Each row was made from one walk, in order. Every step used is in the known rows, and no mark comes twice. Write each row's walk.
In the rows, zero is written as 128.
Known rows:
fizip, rilin, suma, tekir, tafavu, tosod: [119 151 162 126 123 131  85 108 172 138 143 118  97 102  73 109 137 107
 130 119 164 121 180  67 137 173 110 136 164 156  88  74 124 153 150 121
 134 121]
suma, rilin, tafavu, tosod: [100 173 105 133 172 147 128 116 151 101  99  75  95 151  72 127 157 136
 122 156 187 124 101  75 119 135 113 116 137 133 103 135 170 145 145 109
 195 133]
pigo, sepo, tekir, ninog, tosod, tafavu: [167 140 143 125  93 129 147 114  99  91  86 137 177 118 212 142 118 155
 141  66  62 128 159 163  86 134 124 118 132  51 131 148 146 146  53 189
  99 123]
natagiv, vunap, tekir, tafavu, rilin, suma: [172 111  73 148  92 118 103  95  71 179 189 152 150 164 148 192  87 115
 106 131 162 140 144 168 135 166 148 114  84 182 120 117  45 109 207 115
  85  90]
ninog, tosod: [147 120  83 111 144 146 137 131 156 126 104 174 147 117 138 131 152  99
 118 124 125 109  89  86 107 105 125 149 127 104 151 169 151 148 109 128
 127 117]
pigo, sepo: [164 154  91 122 124 151 162 127 133 108 119 133 135 144 194 129 113 130
 120  54  89 125 168 150  75 138 159 164 138  76 119 148 170 155  76 185
 108 132]
suma, rilin, tafavu: [126 178  86 132 175 149 116 106 156  95 114  83 107 157  83 134 136 146
 118 136 164 114 117  82  99 149 124 121 132 130 100 138 153 153 125 123
 167 135]
natagiv, vunap, tekir, tafavu: [181 115  53 144  93 128 100 105  69 185 191 169 168 164 166 199  73 115
  92 122 157 135 155 198 109 145 154 133  92 177 105 128  30 123 188 124
  53  94]
tosod, suma: [113 110 132 126 138 122 183 158 138 139 152 131 128 127 162 124 122 134
 120 124 113 148 123 121 124 134 128 151 139 135 146 132 149 125 121 142
 147 149]
tafavu, rilin, suma: [125 129 132 139 136 129 155 116 175 109 126 101  87 138 114 100 151 128
 157 130 116 106 104  65 169 175 151 126 122 144 148 113 175 115 126 140
 165 137]
pigo, sepo, tekir: [183 150 131 121  88 142 181 130 115  85 116 137 147 146 215 129 109 152
 134  58  55 101 180 163  85 151 168 131 134  63 113 153 158 167  39 222
  90 142]
suma, tekir: [129 132 151 111 136 135 131 155 119 114 166 139  77 152 117 111 101 145
 105  91  92  98 116 145 100 107 187 145 140 146 115 139 108 156 104 140
 142 156]
tafavu, tosod: [101 126 118 121 129 148 164 159 156 148 112 133 111 129 123 104 154 109
 126 147 151 124 127 117 149  93 145 160 158 132 129 132 166 128 119 137
 150 136]
ninog, tekir, tafavu, rilin: [130 101 137 158 163 143 133 136 121 107 117 136  96 106 134  96 122 129
 135 117 102  81  93 153 136 140 154 105  58 125 114 155  90 148 127 134
  90 115]
vunap, tekir: [196 132 105  94  83 138 119 117 117 133 197 144 137 181 157 157 114 126
 107 118 123 145 188 198 106 107 156 162 127 147 136 123 112 102 118 154
  68 130]
vunap, tekir, ninog, rilin, suma: [177 137 119  90  89 119  80 101 107 123 164 117 171 145 128 168 115 127
 126 147 128 162 175 184 126 104 118 130 136 127 144 133  78  72 145 105
  48 127]
suma, tekir, tafavu, rilin: [ 95 135 148 138 144 136  97 144 104 118 106 139  84 133 115 108  88 149
 131 103  90  99  88 153 120 120 148  98  99 144 112 129  91 150 109 112
 129 142]
tafavu, rilin, suma, tekir, vunap: [109 122 162 150 140 113 149 117 149 106 140  98  68 136  95 102 140 140
 152 129 102  97  87  92 178 164 165  99 106 166 153 105 174 115 133 120
 177 134]
ninog, rilin, suma: [139 141  99 120 160 127 152 137 155  98 118 104 123 138  91 114 165 114
 131 165 153 116  85  54 138 155 148 136 151  91 125 169 148 126 157 111
 124 144]
vunap, tekir, ninog, tosod, suma, rilin: [166 131 124  87  95 128  80  90  94 124 147 133 177 130 144 186 106 128
 118 134 128 172 149 183 105  92  85 114 119 139 163 137  91  74 139  99
  76 115]
natagiv, vunap: [170 115  49 148 132 132 152 125 115 177 184 163 155 156 153 168  90 115
  93 113 151 102 129 129 106 153 177 155 125 160  99 140  69 153 162 151
  97 116]
rilin, suma, tekir, tafavu, tosod: [ 89 116 160 130 115 122 100 137 115 132 139 117  51 124  96 104 122 127
 130 140 122 143 140 126 156 135 169 122 140 142 120 126 109 132 161  96
 167 113]
tekir, ninog: [131 132  90 114 136 143  89 122 158 148 107 131 183 102 142 131  78 135
 142 119  84 123 168 176 111  92 119 144 167 113 118 140  76 121  71 139
  53 134]
tafavu, tosod, suma, tekir, vunap: [ 58 107 184 143 133 113 182 168 111 145 134 122  87 113 115 116 146 125
 123 156 140 141  91 134 171  95 132 120 129 161 158 116 174 114 149 101
 194 133]
fizip, rilin: [171 165 106 115 142 152 115 107 207 136 151 136 157 122 111 117 126 108
 123  91 149  97 193  75  98 167 109 171 170 140  83  84 137 168  94 177
  83 139]
rilin, suma: [137 118 112 119 118 131 137 124 167 128 164 118  90 142 119 113 136 120
 128 136 120 135 173 104 144 154 179 165 164 127 128 133 141 131 133 138
 140 119]
natagiv, vunap, tekir, ninog, rilin, tafavu: [179 118  72 131 103 101 103 103  77 167 194 138 181 162 130 201  98 114
 105 141 180 139 148 165 122 140 135 129 106 166 112 123  38 105 204 105
  72 109]
natagiv, vunap, tekir: [199 115  64 128  90 124 129 105  82 175 224 164 159 179 160 199  90 114
  84 111 159 129 158 173 107 144 170 152 109 181 113 125  55 121 183 141
  80 106]
vunap, tekir, ninog, tosod, tafavu: [178 121 118  94  86 123  67  98  97 145 152 148 180 137 150 173 123 124
 118 130 128 173 165 194 112  80  96 142 125 130 161 119  86  69 134 111
  72 110]
natagiv, vunap, tekir, rasivil: [214 101  59 128  86 145 129 112  83 175 216 167 172 173 155 185  77 107
  75 116 160 128 154 196 106 135 166 133 107 159 101 131  55 112 177 141
  76 116]
fizip, rilin, tafavu: [149 166 119 126 141 125 103 110 209 137 152 116 137 130  75 104 154 105
 134 118 183 102 206  55 120 178 103 165 159 148  69  56 153 175 117 161
 120 136]
tekir, ninog, rilin: [131 148  88 114 159 132  97 126 149 122  82 117 201 102 118 130 105 131
 143 148 109 113 114 135 116  97 102 124 157  88 120 165  85 116  99 115
  47 147]
tekir, ninog, tosod, tafavu: [125 117 104 120 141 129  73 111 140 149  77 150 192  86 139 138 124 128
 135 131 113 148 112 136 112  82  79 141 148  94 154 140 102 105 109 107
 103 115]
sepo, tekir: [175 129 138 119  93 143 173 144 146  96 136 146 151 148 179 120 111 158
 143 114  59  71 166 154 115 141 178 123 145 104 103 153 118 170  28 218
  76 151]
vunap, tekir, ninog: [183 131 109  88  77 131  78 104 115 145 175 136 174 150 151 169  89 134
 123 120 107 155 205 224 110  85 124 146 138 143 136 117  75  83 107 134
  35 127]

Write each row's walk:
[ 81 130 154 134 135 138  95 157  95 136 107 144  78 126 108 110  99 137
 122 122 113 118 105 167 123  95 148 109 121 143 108 137  89 153 125 105
 139 128]
suma, tekir, tafavu, tosod
[112 127 165 137 134 121 147 123 151 100 136  99  60 141 102  97 143 138
 148 116 109 105  89  75 166 167 163 116 118 156 147 110 163 118 136 130
 191 146]
tafavu, rilin, suma, tekir
[111 114 125 127 140 119  77 102 141 141  76 133 172  81 127 127 140 127
 149 139 117 152 101 105 140 105  76 126 139 102 167 128 114  92 126  97
 131 108]
tekir, ninog, tosod, tafavu, rilin, suma
[134 132 119 117  95 136  91 114  80 144 132 130 137 146 147 167 115 126
 119 153 150 177 152 200 126 105  96 108 100 150 134 126 101  89 159 100
  88 108]
vunap, tekir, tafavu, tosod, suma, rilin
[ 94 142 135 137 164 117 162 132 129 110 134  88 113 136 119 135 133 146
 123 141 153 152 103  81 114 155  99 114 125 141 134 128 167 130 152 112
 195 144]
tosod, suma, rilin, tafavu
[ 97 126 122 117 151 118  87 110 133 125  79 123 181  79 119 147 115 128
 142 147 126 150 106 113 122 104  61 104 134 113 153 146 108 110 123  84
 124 122]
tekir, ninog, tosod, suma, rilin, tafavu
[ 76 111 183 145 144 108 146 158  94 128 126 128  97 119 142 118 102 151
 129 117 101 145  83 133 132 135 117  96 102 153 143 124 120 126 141 108
 169 151]
tosod, suma, tekir, tafavu, rilin
[124 160 136 126 137 122 110 118 206 143 136 108 127 121  63  96 171  99
 142 132 205 110 192  48 141 165  89 162 163 152  78  51 166 165 131 146
 148 133]
fizip, rilin, tafavu, tosod
[114 146  99 121 158 115  87 127 151 122  84 100 184 108  92 123 121 128
 154 164 136 120 123 120 132 109  96 121 149  92 111 146  96 121 115 105
  76 148]
tekir, ninog, rilin, tafavu
[138 139 151 142  88 136 172 137  87 102  77 133 150 118 217 128 110 147
 146  83  71 130 162 176 106 153 129 100 117  69 117 148 150 156  67 186
 101 123]
pigo, sepo, tekir, tafavu, tosod, suma
[145 149 150 130 128 127 104  98 185 129 178 116 105 110  69 114 129 115
 126 111 142 103 193  76 134 179 133 139 163 165  97  70 141 153 134 135
 122 119]
fizip, rilin, suma, tekir, vunap
[119 113 170 152 142 110 131 124 130 132 132 107  79 149 113  94 177 152
 127 121 140 154  80  78 148 153 131 153 126 131 160  85 176  97 167 131
 223 134]
tosod, tafavu, rilin, suma, tekir
[160 130 146 115  91 137 136 128 141 107 115 136 183 117 175 131  85 164
 156 120  45  82 181 184 121 118 150 105 155  99 108 152  82 155  14 198
  43 147]
sepo, tekir, ninog
[135 112 117 137 158 128 133 119 140 128  84 157 140 120 128 122 193 117
 125 130 148 137  41  50 125 123  93 144 106 105 178 134 185 114 142 120
 191 114]
ninog, tosod, tafavu, rilin
[ 56 113 169 154 136  85 155 159 126 141 144  96  74 135  70 105 172 121
 142 180 173 137 130 110 186 121 127 120 120 169 128  83 185 132 162  93
 219 132]
rilin, tafavu, tosod, suma, tekir, vunap
[117 112 164 166 149 105 134 118 124 135 134 109  88 140 103 104 175 152
 133 133 131 143  80  94 161 149 131 136 116 143 165  81 189  92 162 125
 214 119]
tosod, tafavu, rilin, suma, tekir, vunap
[150 146 132 137  90 148 157 131  98  99  72 139 149 127 211 127 108 148
 145  77  67 112 169 182 100 146 142 105 118  62 102 150 142 166  55 196
  84 121]
pigo, sepo, tekir, tafavu, tosod
[ 76 111 154 129 129 125 188 169 135 151 122 123 111 119 135 108 157 115
 129 158 156 152 108 108 161 103 118 144 147 141 150 122 176 115 142 120
 186 141]
tafavu, tosod, suma
[ 74 132 148 131 146 140 181 148 129 131 105 106 106 117 122 124 157 122
 123 159 168 154  87  95 144 111 101 124 145 140 145 138 178 114 153 110
 203 137]
tafavu, tosod, suma, rilin
[100 127  95 158 143 142  90 119 144 145  65 128 124 114 131 103 106 127
 162 146 106 120 117 131 156 158 114  95 100 127 116 128 109 125 123 119
 100 106]
tekir, tafavu, rilin, suma
[177 124 109  87  82 130  73  97 109 136 152 152 182 137 152 173 107 120
 122 129 117 156 171 199 111  81 107 140 123 132 153 135  80  81 121 114
  52 112]
vunap, tekir, ninog, tosod
[ 68 117 153 140 133  94 159 162 143 138 128  98  86 141  90  98 184 113
 144 175 191 146 138  88 176 126 115 146 132 146 121  91 181 133 158 112
 215 138]
rilin, tafavu, tosod, suma
[ 93 106 151 155 168 143 145 145 101 114 111 123  87  95 124 107 133 125
 120 138 130 114  86 151 136 119 130  97  75 128 118 164  96 141 162 106
 126 104]
ninog, tekir, tafavu, tosod, suma, rilin
[173 152 133 122 101 138 158 119 110  77  88 122 180 121 204 132 104 156
 147  73  54 103 160 163  88 142 136 107 134  48 113 164 133 154  45 195
  63 143]
pigo, sepo, tekir, ninog, rilin
[157 156 125 117 125 140 109  97 207 135 166 120 126 115  92 110 143 104
 132 109 156 116 204  50 125 190 118 168 180 147  91  77 147 154 128 155
 110 123]
fizip, rilin, suma
[ 83 128 128 135 131 111 141 152 159 140 123 100  90 149  79  95 180 109
 144 167 187 127 153  96 168 119 134 157 144 140 110  97 176 143 142 123
 192 131]
rilin, tafavu, tosod
[119 125 115 119 162 138 153 121 133 110  97 146 142 106 139 149 153 117
 114 135 142 143  51  59 103 126  85 113 112 116 173 172 165 131 143  98
 178 120]
ninog, tosod, suma, rilin
[103 121 147 127 119 124  95 132 121 129 146 123  58 129 101 109 108 132
 128 129 108 134 148 131 143 146 174 129 140 140 115 130 100 139 151 103
 147 118]
rilin, suma, tekir, tafavu
[ 67 117 112 155 135 144 111 155 114 170  61 141 134  96 146 113 116 119
 142 166 136 152 119 160 150 111  92 110 116 123 118 134 111 129 134 105
 113 109]
tekir, tafavu, tosod, suma
[157 137 152 120  89 128 165 119 102  87  92 135 177 110 222 142 107 148
 145  68  53 123 157 163  91 142 124 107 124  59 136 158 143 148  55 185
  94 130]
pigo, sepo, tekir, ninog, tosod, suma
[117 139 127 127 162 121 120 141 121  95 107 109 104 132  82 113 149 125
 128 160 145 119  71  70 137 147 143 109 134  98 119 170 116 138 171  88
 129 140]
ninog, rilin, suma, tekir, tafavu
[ 73  99 182 127 124 137 180 178 111 139 125 123  89 116 119  99 143 120
 115 148 148 153  90 129 157  93 125 121 141 137 140 121 165 116 148 108
 206 150]
tafavu, tosod, suma, tekir, rasivil
[108 121 166 113 140 116  81 132 100 124 120 146 118 109 112 129 105 146
 112 104  98 129  90 149 104  80 128 124 137 126 144 135  85 129 118  97
 145 135]
suma, tekir, ninog, tosod, tafavu
[151  94 123 161 165 138 174 137 135 113 183 144 104 113 123 111 127 129
 113 123  87  67 123 183 144 119 195 120  79 145 131 153 133 148 112 142
  83 102]
ninog, tekir, vunap
[ 93 140 129 135 169  97 166 160 139 107  97  89 121 139  70 106 197 112
 140 192 200 123  66  45 160 135 104 123 129 103 123 140 177 132 177  93
 176 155]
ninog, rilin, tafavu, tosod, suma
[111 153 153 129 137 111 125 123 193 142 139 103 127 113  69 102 173  98
 141 139 203 126 186  42 146 170  78 157 159 157  88  48 173 155 146 137
 163 137]
fizip, rilin, tafavu, tosod, suma
[ 63 133 106 156 151 148 105 143 111 157  50 127 133  98 135 120 114 127
 142 165 145 153 103 148 139 116  83  97 112 125 119 143 115 126 140  98
 123 105]
tekir, tafavu, tosod, suma, rilin
[120  92 147 115 141 129 154 149 116 118 119 163 127 103 136 126 138 112
 106 127 121 138  52  98 114 104 110 113 111 111 164 160 148 134 133  97
 183 138]
ninog, tosod, suma, tekir, rasivil
[128 104 168 150 143 123 133 125 130 132 128 108  88 143 107  88 171 147
 122 126 136 156  78  90 145 145 126 142 123 117 151  88 181  92 159 133
 224 140]
tosod, tafavu, rilin, suma, tekir, rasivil
[135 118 126 117  81 128  94 127  81 161 143 142 142 144 153 156 114 117
 123 154 142 174 172 215 136 101 104 123 101 151 138 117  98  89 154 109
  78 107]
vunap, tekir, tafavu, tosod, suma
[128 106 128 137 150 121 132 114 144 125  89 152 124 116 121 120 199 113
 128 136 150 145  48  42 141 137  97 145 108 105 181 131 188 110 160 111
 204 110]
ninog, tosod, tafavu, rilin, suma
[179 143 122 147  95 137 186 122 113  92 120 135 157 136 206 137 102 155
 139  73  47  87 179 194 103 151 170 108 116  81 121 146 175 163  33 206
  76 121]
pigo, sepo, tekir, vunap
[110 101 152 113 144 118 157 146 115 117 124 163 117 107 137 137 146 116
 111 122 124 136  54  84 116 111 113 122 110 124 172 158 149 139 143  98
 184 131]
ninog, tosod, suma, tekir
[123 129 136 145 145 127 133 146 115 125 172 142  92 137 102 124  91 151
 108 112  76  84 117 183 128 101 194 111 117 167 127 126 131 151  97 124
 122 130]
suma, tekir, vunap
[103 141 160 111 149 108  88 144 110 101 123 109 115 125  82 119 104 148
 128 124 115 107 102 136 116  98 139 109 138 125 111 140  81 139 123  92
 128 162]
suma, tekir, ninog, rilin, tafavu
[182 139 108  88  98 124  82 108 106 126 158 126 185 147 134 167 105 132
 125 137 124 151 168 195 113  91 112 132 131 123 138 137  81  79 126 118
  34 136]
vunap, tekir, ninog, rilin
[ 57 114 188 125 140 110 164 170 106 133 109 107 106 102 107 115 151 125
 133 160 155 152  74 109 158  88 105 113 142 136 153 132 147 107 162  83
 189 152]
tafavu, tosod, suma, tekir, ninog, rilin
